Every row comes from one small tree of marks. Brackets hold a mark, then the marks that hang from it, in alphabetical order. Every link used is in the known rows. Which tree was each row made from?
Known rows:
[daper zesog]: [ 12,   2,   2,  -7,   8, -15,  -5,  -2,  -9,  11,   5,   1,  -3, -14,  10,
  -8,  -6,  -1,  12, -13,   7, -22,  -8, -12,   6, -13,   7,   5,  -7, -13]
[zigutug [pupuda dekav tepan]]: [ -2,   5,  -1, -11,  -1,   2,  -4,  -5,  -5,  -5,  -2,   2,  14, -10,   5,
  -7,  -7,   0,   6,   4,   4,  -5,  17, -15,  22,  -9,   6, -11,  15,  -3]
[dekav [pupuda [tepan kidot] zigutug]]: [ 11,   6,  10,  -4,   5, -11,  -9,   4,  -8,   0,  -3,   8,   3,   0,   4,
 -10, -10,  -2,   5, -10,   7,   2,   5,  -4,   6,  -8,  -7,  -2,   7,  11]
[feli [zesog muva]]: [ 10,  -5,  -1,  -8,  11,  -4,   7,  -1,  -7,   1,  -5,  10,  -5,  -9,   8,
   0, -22,   1,   7,  -9,   1, -23,   1, -11,  -4,  -8,   6,   8,   4, -31]
[rito [daper zesog] [dekav [pupuda zigutug]]]: [  1,   9,   9,   0,   6, -38, -11,   3, -10,  15,  12,   1,   0,  -8,  -1,
 -22,  15,  -2,   3, -33,   9,  -9,   7,   2,   2, -10,  12,   5, -16,   6]
[daper [zesog muva]]: [ 16,   2,   2,  -7,  15, -19,  -3,  -3, -12,  10,   1,  -4,  -7,  -9,  12,
  -6, -12,   0,  10, -16,   6, -19, -10, -11,   2,  -9,   7,   8, -11, -16]
[mova [vutut [pupuda [dekav rito] tepan zigutug]]]: [  2,   7,   7,  -8,  -5, -12,   2,  -6,  14,  -6,   5,  -6,   1,   6,   0,
  -6, -11,  -5,  12,  -8,  10,  -6,  -4, -14,   3, -12,   6, -15,  12,  -3]
[kidot [tepan [pupuda [dekav rito] zigutug]]]: [  9,   6,   4,  -5,   0, -10,  -4,  -6,   7,   1,  -1,   6,   0,  -2,   9,
 -12,  -7,   8,   1,   7,   7, -12,   6,  -7,   2,  -6,  -3,   3,   2,  -3]
[rito [dekav pupuda]]: [ -8,   6,   3,  -5,  10, -12,  -9,   6,  -9,   8,   8,   8,   2, -10,   1,
 -17,   4,  -2,   2, -16,   5, -18,  12,  -3,  12, -16,  -3,  -6,   0,  -4]
[dekav [pupuda zigutug] [rito daper]]: [  9,   3,  13,   4,   3, -29, -11,   7,   3,  -7,   1,   8,  -2,  -6,  -6,
  -7,   1,  -1,  -1, -11,   6, -12,   9,   1,  -4, -16,  -8,  12, -12,  17]
[pupuda [dekav rito] [tepan kidot]]: [  2,   4,   4,  -5,   6, -16, -13,  -3,  -4,   0,   0,  -9,  13,  13,   1,
  -5,  -8,  -7,   3,   6,   5,  16,   2,  -3,  13, -13, -15,  -8,  -6,  11]
[muva zesog]: [ 19,   4,   5,  -7,   7,  -8,  -2,   2,  -1,   3,   6,  15,  -2, -19,   7,
  -8, -10,   0,   2,  -3,   3, -23,   2, -15,   9, -13,   8,   3,   8, -17]
[vutut pupuda]: [ -2,   2,  -2,  -9,  -1,  -3,   4,   3,  10,  -1,   4,   4,   1,   0,   5,
  -6,  -7,  -9,   5,  -6,   6, -10,   8, -17,   6, -15,  -1,   3,  11, -16]
[tepan kidot [pupuda [dekav [rito [daper zesog]]] zigutug]]: [  5,   8,   7,  -8,   0, -11, -12,   1,  -7,   7,   0,  -5,   9,  25,   0,
 -13,  -1,  -2,   1,  17,  10,  16,  -8,  -3,   8,  -6,   0,  14, -12,  -7]
[mova [vutut [pupuda [tepan kidot] zigutug]]]: [  5,   3,   6, -11,  -4,  -3,   4,  -4,  11,  -3,   0,  -4,  -1,   5,   3,
  -9, -11,  -7,  12,  -9,  11,  -4,  -6, -17,   3, -11,  13, -14,  13,  -9]
[mova [vutut [pupuda [dekav rito] [tepan kidot] zigutug]]]: [  1,   6,   6,  -9,  -6, -10,   1,  -6,  13,  -5,   2,  -8,   2,  13,  -1,
  -8, -12,  -7,  12,  -4,  10,   2,  -7, -14,   5, -11,   6, -13,  10,  -4]
[feli zesog]: [  7,  -5,  -1,  -8,   5,  -1,   4,   0,  -5,   2,   0,  16,  -1, -14,   7,
  -2, -16,   1,   8,  -6,   3, -27,   2, -13,   0, -11,   5,   4,   8, -29]
[pupuda tepan zigutug]: [ 22,   4,   9,  -4,  10,  -7,   3,  -3, -10,   3,   0,   6,   0, -10,   7,
  -1,  -8,  -1,   6, -21,   6, -12,   3,  -5,   2, -12,   2, -13,  10,   1]
[mova [vutut [pupuda dekav]]]: [ -8,   7,   0, -13,  -5,  -4,   1,  -3,  16,  -3,   5,  -1,   0,   4,   4,
  -9, -11,  -4,  12,  -3,   9,  -9,   0, -20,   6, -12,  10, -13,  12, -12]
[rito daper [dekav [pupuda tepan zigutug]]]: [ -2,   8,   9,   0,   8, -30, -10,   5,  -7,  10,   8,   4,   3, -10,  -3,
 -19,  16,  -4,  -3, -32,   7,  -4,  17,   3,   1, -10,   7,  -6,  -8,  13]
[vutut mova [pupuda [dekav [rito daper]] [tepan kidot]]]: [ -6,  10,   4,  -4, -14, -17,  -2,  -2,  26,   5,   0, -12,  10,  20,  -2,
  -4,   3, -18,  12,   2,  10,  14,   3, -12,   3,  -8, -10, -14,  -1,  -1]
[mova [vutut [pupuda [dekav rito] [tepan kidot]]]]: [ -4,   5,   3, -10,  -6, -10,  -3,  -5,  15,  -5,   3,  -9,   4,  10,   0,
  -9, -10,  -8,  11,   0,   9,   2,  -5, -17,   6, -12,   4, -13,   8,  -3]
[zigutug [pupuda tepan]]: [  5,   0,   0, -10,   1,   6,  -2,  -2,  -4,  -6,  -6,   4,   8, -20,   6,
  -6,  -5,  -1,   5,   0,   4, -15,  13, -16,  17, -11,  10,  -8,  14,  -8]
[daper [zesog feli muva]]: [ 16,  -1,   2,  -9,  14, -15,  -2,  -2,  -6,   9,  -2,  -7,  -6,  -5,  11,
  -3, -14,   0,  12, -20,   7, -20, -11,  -9,   2,  -4,  10,  12,  -9, -19]
[mova [vutut [pupuda [dekav [rito daper]] tepan]]]: [ -3,   6,   4,  -8,  -6, -18,  -3,  -4,  17,  -5,   5,  -8,   3,   3,  -1,
  -8,  -5,  -7,  10,  -7,   9,  -2,   0, -16,   1, -12,   7, -13,   6,   1]
[pupuda [dekav [rito [daper [zesog feli]]]] tepan zigutug]: [ 17,   9,  11,   1,   4, -32,  -6,  -6,  -4,   2,   5,  -8,   8,   8,  -1,
  -1,  -4,  -2,   7, -20,   8,   3,   2,   3,   2,  -8,  -3,  -4,  -5,  17]

Write each row's tree:
[ -6,   2,  -1,  -8,  -2,  -2,  -5,  -2,   1,  -7,  -2,   3,  11,  -7,   1,
  -8,  -4,   0,   3,   8,   5, -10,  18, -12,  19, -12,   7,   0,   3,  -7] -> [zigutug [pupuda [dekav [rito daper]]]]
[  7,   7,   3,  -8,   0,  -7,  -3,  -6,   6,   4,   0,   8,   0,  -2,  13,
 -13,  -8,   8,   1,   4,   7, -10,   8,  -9,   3,  -4,   0,   0,   6,  -5] -> [kidot [tepan [pupuda dekav zigutug]]]
[  1,   9,   3, -13,   2,   6,  -8,   2,  -9,   9,  -2,   2,   9,  25,   5,
 -12,  -7,  -1,   2,  18,   9,  15,  -2,  -6,  13,  -5,   0,   6,   1, -14] -> [tepan kidot [pupuda dekav zigutug]]
[ -1,   4,   1,  -6,  -2,  -9,  -7,  -4,  -1,  -8,  -2,  -2,  14,  -9,   0,
  -6,  -2,  -2,   3,   4,   4,  -3,  16, -11,  17, -10,   5,  -6,   6,   3] -> [zigutug [pupuda [dekav [rito daper]] tepan]]
[  2,  15,   5,  -6, -13,  -8,   8,  -4,  20,   7,   3,  -4,   7,  15,   4,
  -1,  -4, -12,  16, -11,  10,   0,   3, -13,   2,  -5,  -6, -22,  14,  -7] -> [vutut mova [pupuda dekav tepan zigutug]]
[  6,  12,   6,  -6,   3, -11,  -8,   3,  -2,   3,   6,   3,   6,   6,   1,
  -6,   0,   2,   0,   7,   6,  -6,   2,  -3,   2,  -9,  -3,   6,  -3,  -4] -> [tepan [pupuda [dekav [rito daper]] zigutug]]
[ -1,   7,   5, -11,  -6,  -6,   2,  -6,  11,  -2,   3,  -5,   3,  13,   3,
  -9, -12,  -6,  13,  -6,  11,   3,  -4, -16,   6,  -9,  10, -15,  14,  -6] -> [mova [vutut [pupuda dekav [tepan kidot] zigutug]]]
[ -2,   6,   6,  -2,  10, -39, -13,   4,  -6,  14,   7,  -7,  -1,  -5,  -1,
 -20,  12,  -3,   2, -34,   8,  -7,   7,   1,   0,  -4,  12,  10, -19,   3] -> [rito [daper [zesog feli muva]] [dekav pupuda]]
[ -2,   7,   7,   0,   6, -41, -18,   3, -11,  15,   9,  -7,   4,  -7,  -2,
 -24,  18,  -7,   2, -28,   9,   4,   5,   0,   5,  -9,   8,   2, -18,  12] -> [rito [daper zesog] [dekav [pupuda [tepan kidot]]]]
[  2,   8,   2,  -7, -10,  -5,   5,   0,  23,   7,  -1,  -4,   3,   0,   5,
   0,   0, -16,  14,  -8,   8,  -9,   1, -17,  -1, -10,  -4, -19,  11, -11] -> [vutut mova [pupuda tepan]]
[ -4,   7,   6,  -4,  10, -11,  -5,   5, -11,   8,   8,   9,   1,  -7,   1,
 -17,   2,   0,   2, -20,   6, -19,  11,   0,  11, -15,   0,  -6,   2,  -4] -> [rito [dekav [pupuda zigutug]]]
[ 16,  10,  11,   1,   5, -33,  -7,  -7,  -7,   2,   7,  -7,   8,   6,   0,
  -3,  -3,  -3,   6, -17,   7,   4,   2,   2,   2, -10,  -5,  -6,  -6,  17] -> [pupuda [dekav [rito [daper zesog]]] tepan zigutug]
[ 12,   3,   4,  -7,   2,  -5,  -1,  -4,   6,   4,  -3,  10,  -3, -10,  13,
 -12,  -7,   8,   1,   2,   7, -18,   5, -10,   0,  -6,   3,   2,   5,  -9] -> [kidot [tepan [pupuda zigutug]]]
[ -6,  10,   3,  -5, -13, -12,   0,  -2,  24,   4,   0, -12,  10,  20,  -1,
  -2,  -2, -17,  13,   4,   9,  10,   0, -13,   6,  -9, -13, -16,   3,  -5] -> [vutut mova [pupuda [dekav rito] [tepan kidot]]]
[  9,  11,   7,  -7,   2, -16,  -8,   1,  -2,   4,   6,  -1,   6,   8,   1,
  -6,  -1,   2,   3,   2,   8,  -7,  -4,  -2,   2,  -6,   1,  11,  -5,  -5] -> [tepan [pupuda [dekav [rito [daper [zesog feli]]]] zigutug]]
[  1,   3,   3, -11,  -3,  -5,   1,  -3,  14,  -4,   3,  -3,  -1,  -5,   3,
  -7,  -9,  -7,  12,  -9,   9, -11,  -4, -20,   2, -13,  10, -15,  13,  -8] -> [mova [vutut [pupuda tepan]]]
[ 14,   9,  10,  -1,   7, -20,  -3,  -6,  -7,  -2,   5,  -3,   8,   7,   1,
   0, -10,  -1,   6, -11,   5,  -1,   4,   1,   7, -13, -11, -12,   3,  13] -> [pupuda [dekav rito] tepan zigutug]
[ -4,   7,   6,  -1,   7, -39, -15,   4,  -8,  15,  12,  -1,   1, -12,  -1,
 -23,  17,  -4,   2, -30,   8,  -9,   8,  -1,   3, -11,  10,   5, -18,   6] -> [rito [daper zesog] [dekav pupuda]]
[  8,   6,   5,  -5,  -1, -16,  -5,  -5,   9,   2,  -1,   5,   0,  -2,   9,
 -13,  -3,   7,  -1,   3,   7,  -8,   9,  -6,   0,  -5,   0,   4,  -1,   0] -> [kidot [tepan [pupuda [dekav [rito daper]] zigutug]]]
[ -2,   1,   1,  -8,  -3,  -1,  -8,  -4,  -4,  -8,  -6,  -5,  15,   1,   0,
  -8,  -7,  -3,   4,  14,   5,   5,  11, -11,  23, -10,   1,  -5,   7,  -1] -> [zigutug [pupuda [dekav rito] [tepan kidot]]]
[  3,   5,   1,  -6,   0, -11,  -8,  -4,  10,   1,   0,   5,   1,  -5,  10,
 -12,  -6,   6,   0,  10,   6, -11,   7,  -9,   3,  -7,  -6,   2,   1,  -3] -> [kidot [tepan [pupuda [dekav rito]]]]
[  0,   4,   1,  -7,  -1,  -4,  -6,  -5,  -2,  -9,  -2,  -2,  14,  -9,   1,
  -5,  -6,  -1,   5,   8,   4,  -7,  14, -12,  20, -12,   1,  -7,   9,   0] -> [zigutug [pupuda [dekav rito] tepan]]
[  0,   2,   2,  -7,  -4, -12, -10,  -5,  -4,  -5,  -4,  -8,  15,   1,   0,
 -10,  -2,  -4,   5,   9,   6,   8,   9, -11,  21,  -8,   6,   0,   0,   2] -> [zigutug [pupuda [dekav [rito [daper zesog]]] [tepan kidot]]]
[  4,   9,   3,  -8,   6, -18, -12,   3,   1,   4,   4,  -6,   6,   6,   2,
  -5,  -1,   0,   2,   7,   5,  -4,  -2,  -6,   1,  -5,  -2,  13,  -9,  -6] -> [tepan [pupuda [dekav [rito [daper [zesog feli muva]]]]]]
[  5,  13,   4, -11,   5,   0,  -5,   2,  -6,   6,   6,   8,   6,   6,   6,
  -7,  -5,   3,   3,   6,   6,  -7,   3,  -7,   6,  -7,  -1,   1,   7, -12] -> [tepan [pupuda dekav zigutug]]
